Each row was made from one small tree. The marks that hang from a mark follow it in brackets, in the order of their numbers. Every link used is in the known rows. Write each row's tree.
Known rows:
j735{j474 j779}: [  5.5  -1.9   6.5   6.7 -21.3  -4.9   6.7  13.5 -27.6 -22.3  -0.5  -1.7
 -12.2  -0.6  -8.7  30.0  14.6 -17.0  -5.8   9.9   3.9 -23.7   3.0   5.1]
j474{j96}: [ -9.4  -1.7   3.0  -2.2 -17.4  -5.4   0.2   7.7 -35.7  -3.2  -2.3  -1.0
  -3.8   4.4  -0.9   6.9  -1.4 -10.9  -4.8   7.9  -5.5   9.4   0.4   6.6]
j583{j779{j755 j908}}: [ 13.0   1.1  -3.1 -12.8   1.0   9.0   6.7   9.1  24.3   2.7  -3.2  -3.7
  -3.5  -8.3  -6.9 -10.2  24.0  -3.4  -7.8   0.4   8.3  -0.9  -1.3   0.3]
j583{j779{j908}}: [ 22.2  -1.0  -1.5 -11.4 -16.3   7.9   8.9  19.6   9.7  -2.3   0.8  -0.5
  -1.5  -5.2  -0.9  -4.0  21.3 -19.6  -7.2   4.5   5.9  -2.9  -0.8  -0.4]
j474{j96 j755}: [  1.8  -1.6   3.0   1.3  -4.5  -7.0  -4.2   9.8 -41.7  -6.9   5.2   1.1
   6.6  12.0   9.7   6.8  -9.1  -8.5  -2.6  -2.2  -8.9  10.4   1.0   4.2]
j474{j96{j779{j735}} j755}: [  4.4  -1.6  -1.2   5.6  -4.1 -15.3  -4.7 -16.1 -14.1   3.9   3.1   3.3
   8.1   9.9  11.7   1.1 -14.8   8.4   7.7  -3.0  -2.1   3.9  -0.7   3.8]
j96{j779{j735{j474} j755 j908}}: [  1.7   0.5  -4.3  -1.9   8.9   3.8   1.8 -13.1  46.7   4.5  -5.1  -1.2
  -4.5 -11.8 -18.4  -2.3  -8.7   4.6   1.3   3.1   3.9 -24.6  -4.8   6.4]
j583{j474{j96 j755}}: [-24.2  -2.1   4.1   7.8  -3.1  -8.8  -5.7   5.4 -55.8  -5.9   6.7   1.5
   8.4  11.9   1.4  12.7 -18.4 -10.5  -4.6  -3.4 -10.6   9.3   5.8  -3.0]
j96{j779{j908}}: [ -2.3  -0.6  -7.2   5.7 -12.5   9.2   8.9   9.2  25.0   6.7   1.2  -0.1
  -3.8  -5.4   3.5 -10.7   3.9 -28.1   2.3   4.8  10.2  -9.6  -6.8   6.2]
j583{j474{j96 j755} j779{j735}}: [  2.3  -1.8   5.7  -3.9  -5.6 -19.0  -6.1  -9.4 -44.4  -3.0   5.7   3.4
  12.1   9.7  -1.6  13.0  -7.1  17.9  -4.5  -4.7  -8.8   9.4   9.6  -9.9]
j908{j779{j735}}: [ 12.2  -1.8   5.1  10.0 -20.8 -13.1  14.0 -13.5 -32.7   0.1  -4.8   0.8
  -4.1   0.0  -7.7   5.5  -8.8  -4.6  -9.4   4.4   8.7  16.3  -1.3  -2.2]
j735{j474{j96} j779{j755 j908}}: [-16.0   1.6   3.1   1.2  13.4  10.9  -6.4  13.1  12.0 -14.8  -0.8  -3.7
 -10.1   0.5 -15.8   4.8  13.4   3.1   0.9   4.0   0.1 -26.0   2.6   5.7]
j474{j96{j779} j755}: [ -4.0  -0.9  -2.9   6.7  -7.6  -6.6  -4.1   0.2 -15.9   2.3   6.5   1.8
   5.7  10.9  13.7   3.9 -10.0 -13.6   3.3  -4.1  -0.1   1.4  -0.5   2.9]
j474{j96{j779{j735 j908}} j755}: [  5.3  -0.2  -4.3   5.6   8.5  -0.8  -5.7  -6.0  16.1   6.0   6.0   4.0
   9.6   8.2  12.0 -16.9 -13.6   5.7  10.3  -3.9  -1.7  -4.1  -3.1   3.9]
j908{j474{j755} j779{j735}}: [ 20.8   0.0   4.9   7.7  -2.3  -8.6   3.6  -9.4 -32.3  -0.8   0.9   4.5
   6.6   6.7  16.9   3.4 -13.3   5.1  -2.3  -9.0   0.0  31.9   1.1 -12.8]
j583{j474 j779{j735 j755 j908}}: [ -5.2   0.3  -0.5  -5.9   5.9  -0.3   4.5 -11.4  12.4   7.7  -3.7  -2.3
   0.8  -9.9 -16.8  -6.6  11.0  16.0  -2.5  -0.3   4.2   0.8   3.2  -6.3]
j908{j474 j779{j755}}: [ -9.2   1.7   0.5   3.0  -0.5   3.1   7.1  -5.4 -12.4   7.4  -5.0  -2.6
  -7.3  -3.4   0.8   0.7   2.9  -6.5  -7.0  -3.4   8.4  31.4   0.2 -11.5]
j583{j779{j755}}: [ 12.2   0.1  -0.6 -11.8 -11.5  -4.4   8.1  -1.0  -4.9   1.4  -6.0  -4.5
  -5.3  -6.6  -7.2   7.8  23.5  -0.7 -11.0   2.5   7.7   6.8   1.3   0.1]
j96{j779{j735 j908{j474{j755}}}}: [ 14.8   0.8  -4.3   2.5   9.5   4.5  -2.1  -3.5  28.5   8.8   3.7   3.9
   8.8   0.4  25.1 -16.1  -6.2   4.4  14.1  -7.5  -0.2   7.6  -4.5  -3.7]

Which tree is each row?
[  3.8   0.2  -0.5  -1.4  10.1   2.2   5.3  -8.7  17.0   5.3  -8.9  -2.2
  -2.1  -8.9  -7.1 -16.4   3.3  15.3   2.4   4.2   1.8   3.7  -6.7   8.8] => j779{j735 j755 j908}
[-9.0  1.2 -0.2  9.7  6.7 10.1  6.9  8.2 12.0 -5.9 -4.3 -4.3 -9.6 -4.1
 -1.1 -9.6 27.8  0.6  5.3  4.2 13.7 -9.1 -3.0  7.1] => j735{j779{j755 j908}}
[  8.4   0.0   5.6   3.3  -2.9 -10.1   7.8 -19.4 -12.9  -4.0  -7.6  -1.2
  -7.9  -5.3 -26.6  16.0 -15.2   3.7 -14.6   2.6   4.0  -0.6   0.9  -2.6] => j908{j779{j735{j474} j755}}
[  3.5  -1.2   1.4  -4.6 -11.1  -3.0   6.5  -1.0  -3.5   2.4   0.3   0.7
   1.7  -6.9 -10.6  -0.5   7.0   2.9  -5.2   4.1   1.5  -2.3   3.7  -7.1] => j583{j474 j779{j735 j908}}
[  6.4   1.3  -6.8   2.6   6.1  13.2  -1.6  12.5  26.0   6.5   8.5   2.5
   6.3   1.5  26.7 -13.2  -1.0 -17.1   8.9  -8.5   2.2   5.6  -4.1  -5.2] => j96{j779{j908{j474{j755}}}}
[ -6.4   2.4  -6.6  -1.9  15.0   8.0   0.3 -15.5  49.7  17.4  -7.0  -1.1
  -3.1 -10.9   8.0 -21.5   5.5  16.8  13.2  -0.8   5.3   8.5  -6.5  -1.5] => j96{j779{j735 j755 j908{j474}}}
[ -9.8   1.2  -8.6   4.2   4.2  11.1   6.7  -1.5  41.8  13.0  -3.0  -3.4
  -5.9  -8.3  -3.1 -16.6   6.6 -11.2   3.7   0.9  13.3  -7.4  -7.3   6.6] => j96{j779{j755 j908}}
[  4.9   0.0   5.2   5.7   9.0   7.5  -8.8  25.3  -9.6 -22.5  10.4   1.9
   2.0  11.5   1.3   9.7   2.3  -6.8   0.2  -1.9  -5.7 -27.2   4.4   2.3] => j735{j474{j96 j755} j779{j908}}
[ -0.5   1.5   2.7   2.9   3.0  -5.0   6.9 -21.7 -10.3   7.8 -10.1  -1.0
  -5.4  -4.5  -2.1  -1.3  -1.6  16.3  -2.6  -2.6   6.4  33.8  -0.2 -10.1] => j908{j474 j779{j735 j755}}
[-13.2   2.5  -0.1 -10.0  22.4   8.4  -9.5  -6.1  18.0   8.5  -7.3  -1.0
  -1.5  -3.1   3.1 -19.4   1.9  30.6   8.4  -0.5 -10.1  20.1  -1.1  -0.2] => j779{j735 j755 j908{j474{j96}}}
[ -2.6  -0.4  -3.9   4.6  -5.4 -11.6   7.0 -27.8  14.7  11.4  -9.6  -2.8
  -5.0  -7.2  -4.2  -1.5   0.6  11.8   4.4   3.5  10.5   2.4  -5.6   7.4] => j96{j779{j735 j755}}
[-14.3  -0.1   0.2  -4.9  -9.8  -6.7   6.6  -5.1 -19.0   3.3  -3.8  -3.9
  -3.3  -7.0 -15.7  14.5  14.8  -2.5 -11.4   0.8   5.7   5.5   5.7  -7.7] => j583{j474 j779{j755}}
[ 15.1  -2.2   4.4  -0.8 -11.5 -18.9   2.9  -9.9 -39.3  -3.2   3.5   2.8
  10.7   3.4   0.5  15.5  -1.9   8.8  -6.0  -4.3  -2.4   5.9   6.6  -9.4] => j583{j474{j755} j779{j735}}
[  2.8  -1.0   8.2   6.2  -3.5  -7.0  -7.2  14.9 -39.3 -24.9   6.3   1.3
   0.0  13.7   1.3  27.6   0.9  -6.1  -2.4  -0.6  -6.4 -19.4   6.8   2.7] => j735{j474{j96 j755} j779}
[ 29.7  -1.2   4.1  -1.9   6.7  -0.5  -0.9   8.3   0.2 -12.1   2.9   3.7
   7.4   0.3  -3.1   5.2 -17.8  -1.9  -2.9  -2.2 -10.8 -17.6  -1.7   6.1] => j779{j735{j474{j755}} j908}
[-32.9  -1.9  -0.1   9.3 -13.9 -15.5  -0.8 -21.3 -21.1   8.3  -1.5   1.0
  -0.5   2.3  -7.9   9.1 -15.9   2.7   4.8   5.5  -0.8   0.8   3.3  -2.2] => j583{j474{j96{j779{j735}}}}
[  6.2  -0.9   3.6   5.7  -8.4   8.6   5.3  23.7   1.3 -19.3   1.5  -1.2
  -9.8  -2.5  -7.7  12.6  14.7 -20.4  -2.5   7.7   4.5 -30.8   0.8   5.8] => j735{j474 j779{j908}}
[-17.6   1.5  -5.7  -4.5  11.9  12.2  -6.8   3.1  40.7   3.3   1.2  -2.2
  -6.2  -3.9 -17.9  -1.4  -7.8  -9.7  -1.4   1.3  -0.7 -24.2  -1.5   4.5] => j735{j474{j96{j779{j755 j908}}}}
[ -4.2   1.7   2.4   5.3  14.4  11.8 -10.6  23.2  -7.7 -10.7   9.1   1.4
   3.9  12.9  27.3  -8.1  15.4   3.9  12.4  -6.3  -4.1   6.1   3.7  -4.9] => j735{j779{j908{j474{j96 j755}}}}
[-22.6   3.1  -1.7 -10.0  19.1  16.9  -8.9  10.2  16.1   6.5  -3.3  -2.5
  -3.2  -2.7   4.6 -17.5   6.2   8.5   3.2  -1.7  -7.4  18.5  -1.0  -1.6] => j779{j755 j908{j474{j96}}}
[-15.1  -0.5  -6.1   2.4  -6.0   9.5  -0.5   8.9  19.5   7.6   2.9  -0.4
  -2.1   1.2   2.1 -12.8  -1.3 -18.7   4.0   3.7   4.2  -7.6  -3.9   4.6] => j474{j96{j779{j908}}}
[  3.1  -2.0   8.2  -8.0 -12.0 -12.7  -4.3  -3.7 -30.0 -11.8  -3.9   1.0
  -4.2   1.4 -17.6  21.9 -16.2   7.1  -6.1   9.9 -14.7  -9.2   2.9   6.9] => j779{j735{j474{j96}}}
[ -2.0   0.2   3.7  -4.6   1.9  -1.4 -10.2  11.9 -35.3  -4.5   4.1   1.9
   6.8  11.2  22.1   5.4  -6.2   0.9   0.7  -6.0 -14.4  24.8   3.5  -4.6] => j908{j474{j96 j755}}
[  1.9  -0.1  -3.3  -0.1   7.0   9.0  -9.4  15.2  17.2  -5.3  11.6   3.3
   6.1   7.0   0.6   2.5 -19.0 -21.8  -0.2  -5.0  -6.6 -25.5   0.1   2.3] => j735{j474{j96{j779{j908}} j755}}
[ 11.7   0.8  -0.3  -2.1   9.0  13.0  -2.0  22.5   1.3  -0.8   5.8   2.1
   7.2   2.4  24.4 -11.2   0.0 -10.2   3.8  -6.8  -6.8  15.0  -2.3  -3.0] => j779{j908{j474{j755}}}
[-15.6   1.3  -6.0   1.1  14.0   3.2  -3.6 -18.1  37.5  15.8  -5.3  -1.4
  -1.7  -3.2  -6.0 -20.7  -2.4  17.9   9.6   2.1   4.0  -2.5  -4.9   6.6] => j474{j96{j779{j735 j755 j908}}}
[  2.0  -0.4  -1.0  -1.2  -3.2 -10.3   3.3 -23.4  18.2   2.3  -7.4  -1.6
  -6.9  -9.8 -17.5  14.9  -8.3   6.8  -1.8   4.6   3.3 -18.0  -2.3   6.4] => j96{j779{j735{j474} j755}}
[ 46.6  -1.0   3.3 -13.9   0.6  -1.4  -0.8   9.5   8.4 -12.7   5.6   4.3
   9.3  -1.1  -3.7   8.7  -2.7   1.7  -7.3  -3.2  -7.0 -19.4   2.5  -2.0] => j583{j779{j735{j474{j755}} j908}}
[-26.0   1.3  -1.6  -8.3   9.3   8.2  -4.0   5.1   5.1   5.3   1.5  -3.1
  -0.4  -2.7 -17.1  -5.9  11.0   1.9  -6.5  -1.5  -0.4   2.0   6.0  -7.7] => j583{j474{j96} j779{j755 j908}}
[  0.8   0.2  -1.4   0.5   2.1  -9.3 -10.3 -13.6  -7.4   7.2   3.2   3.9
   8.3   9.1  23.2  -1.3 -11.7  16.2  11.6  -6.3  -7.8  18.4   0.9  -5.2] => j908{j474{j96{j779{j735}} j755}}
[  3.1   0.4  -5.9  -0.6  -3.0   6.2   2.2  -5.0  34.9  12.2  -2.6   2.4
  -1.9  -7.4  14.0 -15.1   2.8   2.4  11.3   2.9   3.1   6.7  -5.4  -2.2] => j96{j779{j735 j908{j474}}}
